Known rows, with every way that one mark hangs from another
A(Z(D(L) N P)): [-1.07 -0.80  3.83 -0.33  0.75 -0.22 -0.92  0.17  3.73  1.38  0.34  0.10
 -2.28 -0.84 -0.78  0.24  0.39 -1.42  5.58  1.76  2.31 -0.55 -1.17 -1.94]
Z(D N P): [-0.86 -1.72  3.25 -0.74  0.81  0.24 -1.94 -0.51  3.26  2.24  0.95  0.93
 -2.01  0.24 -1.29  0.98  0.60 -1.03  5.51  1.53  1.45 -0.75 -0.85 -1.90]
W(L(Y)): [-0.24 -1.33  0.75 -0.61  1.12  0.32  3.33 -1.53  0.29 -1.66 -1.10 -1.71
 -2.03 -0.71  0.99  0.46 -0.22 -0.33  3.05  1.21  0.60  1.05 -0.09 -0.73]
N(Z(D(L(T)) P)): [-0.14 -2.77 -0.02 -1.41  0.88 -1.43  1.09  0.09  3.68 -0.91  1.13 -0.92
 -0.84 -3.53  1.33  0.15  2.37  0.62  6.38  1.93  0.92 -0.07 -0.75 -1.98]
Y(L(A(Z) T)): [-1.41 -0.92  1.36  1.70  0.06 -1.55  1.70 -1.80  0.93  0.55 -0.50 -1.99
 -1.70 -0.51  1.22  0.07 -1.67 -0.21  3.77  0.85  1.81  1.05 -1.20 -1.42]
A(Z): [-0.83  0.39  1.76  0.61  0.91 -0.63  1.08 -1.67  0.91  1.75 -0.49 -2.13
 -2.07 -0.69 -0.06  0.46 -0.40 -0.14  3.44  1.50  1.88  0.36 -0.73 -1.06]
P(Z(D(L(A)) N)): [-1.74 -1.65  2.09  0.65  0.44 -0.96  1.33 -1.05  3.20 -1.99  1.58 -0.46
 -1.17 -0.53 -0.28 -0.45 -0.15  0.38  4.79  2.20  2.06  0.30 -1.03 -2.31]
N(Z(D(L(Y)) P)): [-0.29 -2.19 -0.66 -1.76  0.52 -0.90  2.56  0.39  3.17  0.18  0.27 -0.66
 -1.53 -2.33  0.86  0.51  4.34  0.52  6.44  1.64  0.38  0.00 -0.77 -1.86]
W(L(A(Z) Y)): [-0.70 -1.23  1.29  0.77  0.00  0.10  4.17 -1.94  1.30 -1.06 -0.91 -1.21
 -2.05 -0.79  1.04 -0.65 -1.83 -0.61  3.21  0.83  1.37  0.91 -0.15 -1.04]
N(Z(D(L(A)) P)): [-0.64 -2.25 -0.27 -1.09 -0.35 -0.90  1.33 -0.09  4.14  0.05  1.60 -0.12
 -0.94 -2.10  0.58 -0.16  1.38  1.07  6.88  2.28  0.43  0.17 -0.78 -2.61]
N(Z(D P)): [-0.40 -1.70  0.58 -1.18  0.82 -0.70 -0.41 -0.50  3.06  1.94  1.44 -0.53
 -1.57 -2.12 -0.17  0.67  3.44  0.42  6.15  1.65  0.77 -0.77 -0.57 -2.14]
D(L(T Y) Z): [-0.31 -1.95 -0.53 -0.84  1.50 -1.19  2.83 -0.22  2.10 -2.25 -1.48 -1.76
 -0.89 -2.25  2.33  0.16  0.40  0.72  4.49  2.20  1.13  1.44 -1.55 -1.04]
W(L): [-0.31 -0.90  1.33 -0.48  1.34  0.18  1.83 -1.81  0.31 -2.01 -0.42 -2.01
 -1.79 -0.86  0.46  0.39 -1.98 -0.03  3.02  1.72  1.01  0.88 -0.13 -1.10]
W(L(D(Z(N)) Y)): [-1.29 -2.13  2.00 -0.11  3.09  0.20  1.15  0.07  2.50 -3.12 -1.46  0.63
 -2.07 -1.51  1.11  0.09  0.40  0.32  3.81  1.60  2.01  0.40 -0.79 -1.59]
A(Z(D N P)): [-1.10 -0.87  4.14  0.03  0.82  0.03 -1.71 -0.64  3.54  3.20  0.69  0.66
 -2.48 -0.28 -1.35  0.44  0.57 -1.59  5.20  1.19  2.47 -1.20 -0.95 -1.88]
A(Z(D(L(T)) P)): [-0.74 -1.73  1.99 -0.33  0.53 -1.00  0.34 -0.38  3.39  0.14  0.39 -0.64
 -1.35 -2.17  0.78 -0.14  1.33 -1.08  5.53  1.70  1.91 -0.12 -0.92 -1.30]
Z(D(L) N P): [-0.74 -1.87  2.69 -1.27  0.88 -0.06 -0.96  0.19  3.40  0.80  0.58  0.45
 -1.80 -0.28 -0.78  0.74  0.29 -0.84  5.88  2.19  1.32 -0.21 -1.06 -2.01]
N(Z(D)): [-0.82 -0.92 -0.34 -0.14  1.45 -1.37  0.65 -1.41  2.11  0.19  1.01 -1.53
 -1.27 -1.99  0.28  0.76  3.62  0.87  5.08  1.82  0.79 -0.06 -0.77 -1.71]
D(L): [-0.48 -0.52 -0.05 -0.74  1.06 -0.66  1.77 -0.96  0.73 -0.87 -0.63 -2.13
 -1.46 -0.77  0.64  0.67 -0.78  0.47  3.91  2.48  0.90  1.30 -0.81 -1.14]
Y(L): [-1.08 -0.09  0.84  0.00  0.93 -1.10  0.95 -1.53 -0.68  0.54 -0.85 -2.68
 -2.21  0.31  0.27  1.46  0.29 -0.04  3.76  1.63  0.89  1.04 -1.06 -1.37]
W(L(A D T Y)): [-1.28 -3.72  0.12  0.36  1.06 -0.03  3.58 -0.97  2.38 -4.07 -0.71  0.47
 -0.64 -1.57  2.33 -0.62 -0.22  0.42  3.71  0.94  0.80  1.36  0.18 -0.57]
P(Z(D(L(T)) N)): [-1.36 -2.16  2.44  0.39  1.57 -1.52  0.93 -0.71  2.89 -2.70  0.98 -1.10
 -1.06 -1.79  0.52 -0.10  0.57 -0.06  4.51  1.84  2.43  0.12 -0.97 -1.65]

Rows
[-1.73 -2.04  3.85  0.70  0.35  0.26 -1.10  0.10  3.97  2.62  0.29  1.73
 -1.88 -0.27 -0.61 -0.24 -1.39 -0.26  5.15  1.12  2.55 -0.38 -0.61 -2.06] => L(A(Z(N P)) D)
[-1.57 -0.88  2.44  0.07  1.60 -1.14  0.62 -0.87  2.42 -1.94  0.90 -1.32
 -1.74 -0.84 -0.39  0.21  0.94  0.08  4.62  2.12  2.28 -0.04 -0.98 -1.96] => P(Z(D(L) N))
[-1.23 -1.08  1.68 -0.18  1.82 -0.82 -0.07 -0.63  2.41 -1.01  0.12 -0.46
 -1.67 -0.15 -0.33  0.74  0.72 -0.51  4.75  2.31  1.39  0.39 -1.21 -1.59] => Z(D(L) N)
[-1.41 -1.41  1.83  0.00  1.14 -0.92  2.45 -0.51  2.23 -1.83  0.16 -1.08
 -1.69 -0.75  0.08  0.30  2.67 -0.16  4.57  1.67  1.82  0.16 -1.06 -1.50] => P(Z(D(L(Y)) N))
[-0.88 -2.76 -1.44  0.13  0.67 -2.05  2.29 -0.90  3.59 -2.41  1.19 -0.97
 -0.28 -3.14  1.84 -0.43  1.50  1.30  5.75  2.11  0.73  0.74 -0.91 -1.88] => N(Z(D(L(A T))))
[-1.52 -0.93  3.00  0.48  1.49 -0.74 -0.38 -1.46  2.36 -0.18  1.34 -0.96
 -1.85 -0.33 -0.99  0.45  1.49 -0.20  4.25  1.50  2.31 -0.61 -0.77 -1.81] => P(Z(D N))
[-1.41 -3.29 -0.24  0.57  0.58 -0.57  2.46 -0.75  2.81 -1.40 -0.63  0.30
 -0.30 -0.73  1.92  0.00  1.69  0.88  4.37  1.09  0.88  1.17 -0.37 -0.40] => L(A D T Y)
[-0.30 -1.36  3.62 -1.02  1.20  0.22 -1.89 -0.01  3.16  2.64  0.11  0.26
 -2.11 -0.74 -0.64  0.67 -2.50 -0.02  5.11  1.85  2.09 -0.52 -1.40 -2.44] => D(Z(N P))
[-1.38 -2.58 -0.03  0.00  0.94  0.35  3.26 -1.03  1.82 -2.98 -0.80  0.12
 -1.12 -0.63  1.46 -0.32  0.43  0.50  3.72  1.24  0.62  1.20  0.10 -0.94] => W(L(A D Y))
[-0.75 -2.28  2.16 -1.35  0.53  0.18  0.46  0.46  3.45  0.54 -0.22  0.67
 -1.92 -0.05 -0.18  0.81  1.87 -0.98  5.92  1.68  1.02 -0.11 -1.04 -1.55] => Z(D(L(Y)) N P)
[-0.99 -0.36  2.58 -0.16  0.42 -0.22 -0.82 -1.08  2.82  2.87  0.78 -0.34
 -1.97 -0.68 -0.65  0.39  2.16 -1.06  5.27  1.45  1.72 -0.74 -0.69 -1.49] => A(Z(D P))
[-1.31 -2.33 -0.23 -0.05  2.26 -1.00  0.99 -0.21  2.63 -1.73 -1.26 -0.02
 -0.61 -2.16  2.22  0.25  2.92  0.93  4.42  1.60  1.49  0.71 -1.13 -0.78] => L(D(Z) T Y)
[-1.30 -1.95  3.23 -0.75  2.11  0.25 -2.56  0.75  3.73  1.65  0.05  1.50
 -1.76 -1.13 -0.20  0.56  0.01  0.53  5.38  2.01  2.29 -0.53 -1.14 -2.31] => L(D(Z(N P)))
[-1.10 -1.26  0.30  0.47  1.18 -1.48  2.84 -0.90  2.44 -1.23 -0.93 -1.40
 -1.17 -1.76  1.67  0.01  3.33 -0.80  4.59  1.37  1.59  0.70 -1.05 -0.48] => A(Z(D(L(T Y))))
[-2.36 -1.41  1.66  0.98  1.91 -1.05 -1.11 -0.17  2.32 -0.51 -0.56  0.74
 -1.75  0.23  0.55  0.44 -0.53  0.98  4.82  1.88  2.11  0.76 -1.80 -2.62] => Y(L(A D(Z(N))))
[-0.40 -1.66 -0.07 -1.49  0.75 -1.01  0.82  0.13  3.25  0.12  1.13 -0.92
 -1.46 -2.59  0.44  0.40  2.85  0.63  6.51  2.26  0.74 -0.10 -0.79 -2.29] => N(Z(D(L) P))
[-1.16 -1.88  0.40  0.74 -0.03 -1.40  1.48 -1.63  0.63 -0.48 -0.29 -1.74
 -1.16 -0.04  1.30  0.55 -1.72  0.34  4.09  1.21  0.86  1.49 -1.05 -1.37] => Y(L(A T))
[-2.51 -0.55  0.88  1.60  0.64 -1.21  1.32 -1.14  0.80  0.42 -0.74 -0.78
 -1.84  0.17  0.65  0.17  0.97  0.34  4.09  1.26  1.96  0.93 -0.97 -1.58] => Y(L(A(Z) D))
[-1.14 -1.91  0.39 -0.31  2.05  0.21  3.02 -0.82  0.94 -2.87 -1.31 -0.47
 -1.60 -0.98  1.42  0.25  1.76  0.29  3.36  1.17  0.94  0.98  0.12 -0.54] => W(L(D Y))
[-0.41 -2.11  0.58 -0.10 -0.01  0.50  3.92 -1.63  1.18 -1.78 -0.61 -1.09
 -1.54 -0.37  1.06 -0.18 -1.57 -0.09  3.47  1.21  0.43  1.36 -0.12 -0.96] => W(L(A Y))
[-1.41 -1.56  4.04  0.67 -0.28  0.10 -1.43 -0.82  4.39  2.92  1.13  1.36
 -1.95  0.22 -1.18 -0.17 -0.47 -1.25  5.65  1.19  2.13 -0.99 -0.94 -2.25] => L(A(Z(D N P)))
[-1.60 -2.84 -0.01  0.64  0.87 -0.75  0.68 -1.01  2.68 -1.22  0.13  0.19
 -0.17 -0.96  1.46 -0.08 -0.33  1.22  4.32  1.60  1.19  1.00 -0.33 -0.92] => L(A D T)
[-0.88 -1.85  0.97  1.18 -0.38 -0.78  3.25 -1.58  2.33  0.72 -0.79 -1.09
 -1.06 -0.95  1.46 -0.32 -0.94 -0.17  3.70  0.65  1.59  0.99 -0.74 -0.65] => L(A(Z) T Y)
[ 0.00 -2.13  1.35 -1.64  0.87 -0.68  0.38  0.38  3.16 -0.46 -0.21 -0.92
 -0.94 -2.56  1.46  0.04 -1.79  0.51  5.48  2.50  1.50  0.44 -1.36 -1.76] => D(L(T) Z(P))
[-0.90 -2.24 -0.60 -0.49  1.10 -1.20  2.81 -0.82  2.28 -2.30 -0.77 -0.89
 -0.76 -1.43  1.74  0.46  3.31 -0.27  4.69  1.78  0.59  0.95 -1.01 -0.47] => Z(D(L(T Y)))
[-0.19 -1.79  2.34 -1.68  0.82  0.22  0.58  1.02  3.35  1.12 -1.10  0.18
 -2.05 -0.94  0.34  0.50 -1.28 -0.12  5.54  2.16  1.55  0.28 -1.58 -2.19] => D(L(Y) Z(N P))
[-2.23 -1.16  2.66  1.59  1.18 -0.44 -0.04 -0.67  3.06  1.16 -0.26  0.54
 -1.75 -0.28 -0.18 -0.23 -1.20  0.18  4.09  1.26  2.55  0.19 -0.73 -1.61] => L(A(Z(N)) D)
[-0.58 -2.00  1.74 -0.51  2.29 -1.16  0.38  0.05  2.89 -1.83 -0.79 -1.05
 -1.26 -2.19  1.17  0.20 -2.72  0.41  4.43  2.41  2.29  0.80 -1.73 -1.86] => D(L(T) Z(N))
[-0.13 -1.07  1.08 -1.90  0.70 -0.22  0.06  0.27  2.57  0.57 -0.23 -0.88
 -1.42 -1.61  0.63  0.27 -1.68  0.54  5.52  2.88  1.29  0.46 -1.37 -2.16] => D(L Z(P))
[-1.39 -0.53  1.90  0.58  1.40 -0.87  1.95 -0.51  2.65 -0.10 -1.04 -0.56
 -2.28 -0.49  0.08  0.35  2.47 -1.28  4.47  1.41  2.00  0.18 -1.30 -1.15] => A(Z(D(L(Y)) N))
[-0.57 -1.37  1.03 -1.57  0.45 -0.19  0.03 -0.31  2.68 -0.02  0.59 -0.45
 -1.30 -0.72 -0.05  0.60  1.68 -0.37  5.81  2.35  0.65  0.10 -0.82 -1.54] => Z(D(L) P)
[-1.63  0.09  1.31  1.40 -0.12 -1.17  1.56 -1.84  0.33  1.65 -0.53 -2.06
 -2.31  0.30  0.27  0.38 -1.01 -0.23  3.89  1.20  1.56  1.01 -1.17 -1.71] => Y(L(A(Z)))
[-1.62 -1.25  1.84  0.04  2.95 -0.49 -1.62 -0.02  2.69  0.03 -0.62  0.42
 -1.61 -0.86  0.25  0.61  0.06  0.84  4.37  2.26  2.29  0.08 -1.37 -1.94] => L(D(Z(N)))
[-0.76 -1.86  0.24  0.74 -0.20 -1.09  4.20 -0.91  2.39 -1.04 -1.17 -1.58
 -1.06 -1.59  1.95 -0.55 -0.81  0.00  4.18  1.25  1.39  1.43 -0.87 -0.76] => D(L(A(Z) T Y))
[-1.23 -1.01  0.11 -0.31  0.73 -1.21  3.24 -1.07  1.70 -2.20  0.12 -2.14
 -1.26 -1.10  0.70  0.13  4.36  0.12  4.61  1.89  1.13  0.52 -0.78 -1.13] => P(Z(D(L(Y))))
[-1.51 -2.52 -0.15  0.14  1.55  0.09  2.34 -0.67  2.59 -3.42 -0.85  0.60
 -1.23 -1.46  1.98 -0.67  0.54  0.89  4.14  1.80  1.02  1.10 -0.52 -1.48] => W(L(A D(Z) Y))
